Each row comes from the steps of one walk. Every step used is in the known rows, and no mark comes twice. Write the walk behind each row, first mark first.
In the rows, 128 means zero.
Known rows
U-P-S-V-M-R-H: [103 123 156 138 155 157 162 106 103  87 138 155  93 110 140 151 115 131
  83 154 125  87]
R-A-V-S-P: [172 100  58 106 159 139 154  85 122 190 170  89 126  85  56 137 153 119
  68 111 144 113]
V-A-R-M-P: [144 139 108  67 115 133 104  85  94 155 135 125  58 108 130 106 123 136
 154 139 131 176]
S-V-A-R: [120  90 161 115 118 114 117  72 104 168 166  97  85 110  81  94 131  98
 150 125 129 185]
V-S-P: [141 107  74  77 150  97 140  95 127 170 164  96 127 103  94 124 154 140
  74 119 137 159]
A-V: [134 105 127 109 147 125 142  86 125 142 165 110 119 116  80 103 150 108
 121 103 157 137]
H-R-M-P-S: [168 147 102  56 157 166 137 101  90 103 146 186  99 140 109 109 120 165
 116 130 129 156]
S-V-A-R-M: [117 113 183 132 118 143 120  67  97 137 143 104  73 112 106  97 127  91
 145 145 125 173]
A-R-H-P-M: [151 139 132 125 127 129 114  81  72  72 115  90  79  81 122  89 134 137
 125 154 152 149]
M-R: [156 118 123  92 128 106 149 113  63 128 143 174 132 119 123 103 129 149
 114 116 147 171]
H-P-M-R: [154 128  95  85 132 136 133 103  85 108 151 159 107 107 149  92 134 168
 125 178 154 152]
H-R-A-V: [191 111  95 118 139 140 170  82  68 140 148 154 135 110  42 101 128 122
 114  97 141 149]
M-P-S-V: [131 100 136  60 162 150 116 103 162 132 198 128 100 146  89 113 148 144
 116 139 125 131]
R-H-P: [149 124 149  86 125  91 131  95 105  85 127 116 108 123  93  67 138 144
 128 138 151 151]
V-M: [118 145 108 106 136  88 175  84 131 117 152 136 128 109 140  99 136 129
 100 130 156 130]
U-P-S-V: [109 100 170  87 163 151 113  96 141 138 191 110 111 148  75 160 150 121
 111 154 118 129]
S-P-M: [147 126  69 102 139 129 125  91 144 130 167 106 122  95 111 144 157 144
 104 168 132 131]
S-P-U: [139 108 102  77 152 112 117 116 144 147 156 126 130 175  96 144 160 144
 122 113 145 161]
U-P-M-R-H: [133 133 131 125 126 135 125 128  67  72 113 147  89  74 122 155 127 149
  97 162 131 126]
R-H: [143 129 165 111 126  84 139 112  95  82 123 125 115 102  79  94 136 123
 105 105 150 149]
P-M-R: [148 133 111 112 129 129 143 118  74 104 148 170 116  84 132 117 134 147
 102 146 154 150]
H-R-A-V-M-P-U: [156 126  43  96 156 154 175 100 128 133 140 177 106 156 103 113 127 150
 115  95 150 120]
V-A: [131 120 138  69 111  78 129 104 117 169 173 138  98 102  72  92 136 119
 139 120 164 177]
U-P-S-V-M-R: [100 116 126 113 160 163 161  95 119 132 171 161 108 133 154 160 124 137
  94 165 124 101]
R-A-V-M: [149 138  92 134 143 129 188  76 123 138 156 126 125  93 102 110 135 111
  96 122 162  83]

Write each row's walk
[192 132 120  94 120 111 161 119  39 134 138 185 143 106  97 115 123 151
 101 122 144 152]
M-R-A
[162 119 137  92 120 107 142 110  61  88 112 160 108 120 124  71 122 162
 126 137 151 158]
M-R-H-P
[124  95 136  42 143 138 105 108 171 176 213 134  65 126  71 104 140 132
 136 141 138 144]
M-P-S-V-A
[106 105 158  89 133 161  88 102 135 138 143 121  46 164 118 112 136 122
 160 130 125 176]
S-V-A-R-M-P-U
[120 105 162 135 113 137 101  74 111 104 142  76  43  76  94  74 131 113
 146 176 140 153]
S-V-A-R-H-P-M
[186 148 106 114 121 136 153 124  50 110 145 180 124  70 110 127 127 152
  89 154 151 131]
P-M-R-A
[165 137 158  93 146 132 114  89  60  99 133 109  90 116 101  94 125 134
 126 118 164 148]
A-R-H-P-S
[185 121  79 113 137 178 146  95  78 131 156 151 105  88 112 107 137 150
 117 170 162 104]
H-P-M-R-A-V
[124 104 193  82 134 125 112  99 140 126 179 120  57 113  56  71 132 118
 139 152 160 135]
R-H-P-S-V-A
[194 115  40 133 144 184 152  95  92 155 157 142 121  73 104 160 139 141
  95 159 137  92]
S-P-M-R-A-V
[137 131 123 116 154 171 171 100  98 136 167 172 119 119 129 171 119 140
  82 173 121  80]
U-P-S-V-M-R-A
[166 123  85 135 150 162 161 119  59 139 158 146 101  39  94 125 135 124
  52 120 171 112]
P-M-R-A-V-S
[101 129 149 120 163 137 168  81 158 115 190 133 117 125 120 109 139 114
  91 139 150 102]
P-S-V-M
[123 127 196 117 141 168 114  78  93 143 168 122  66 111  94 116 123  88
 136 137 144 152]
P-S-V-A-R-M
[142 138 136 109 107 116 103  85  81 113 129  95  45  60 104  81 124 127
 150 157 164 162]
V-A-R-H-P-M
[173 126  25  99 145 149 192  72 118 141 144 163 113 111 105  98 119 153
 110 121 132 109]
H-R-A-V-M-P
[149 116 158  88 132 112 126 139  70  79 108 175 100 164 121  84 130 163
 133 111 168 165]
M-R-H-P-U
[169 142  95 100 124 149 133 122  56 127 141 162 116  83 109 175 131 160
  96 181 125 123]
U-P-M-R-A
[150 140 139 135 123 121 143 129  58  60 115 164  99  64 120 109 126 143
  91 136 156 137]
P-M-R-H
[121  99 118 105 159 117 148  95 122 155 171  93 108  89  75  97 152 104
  79  85 168 142]
A-V-S
[196 130 107  95 122 105 168  95  53 127 136 174 146 115  54  98 122 148
 109 111 132 176]
H-R-A
[126 133  66  78 175 160 155  87 172 149 190 130  90 116 135 118 139 134
 103 119 166  80]
A-V-M-P-S
[137 114 132  66 143 176 127  93 130 135 175 176  62 133  82  92 117 139
 140 150 119 160]
H-R-M-P-S-V-A
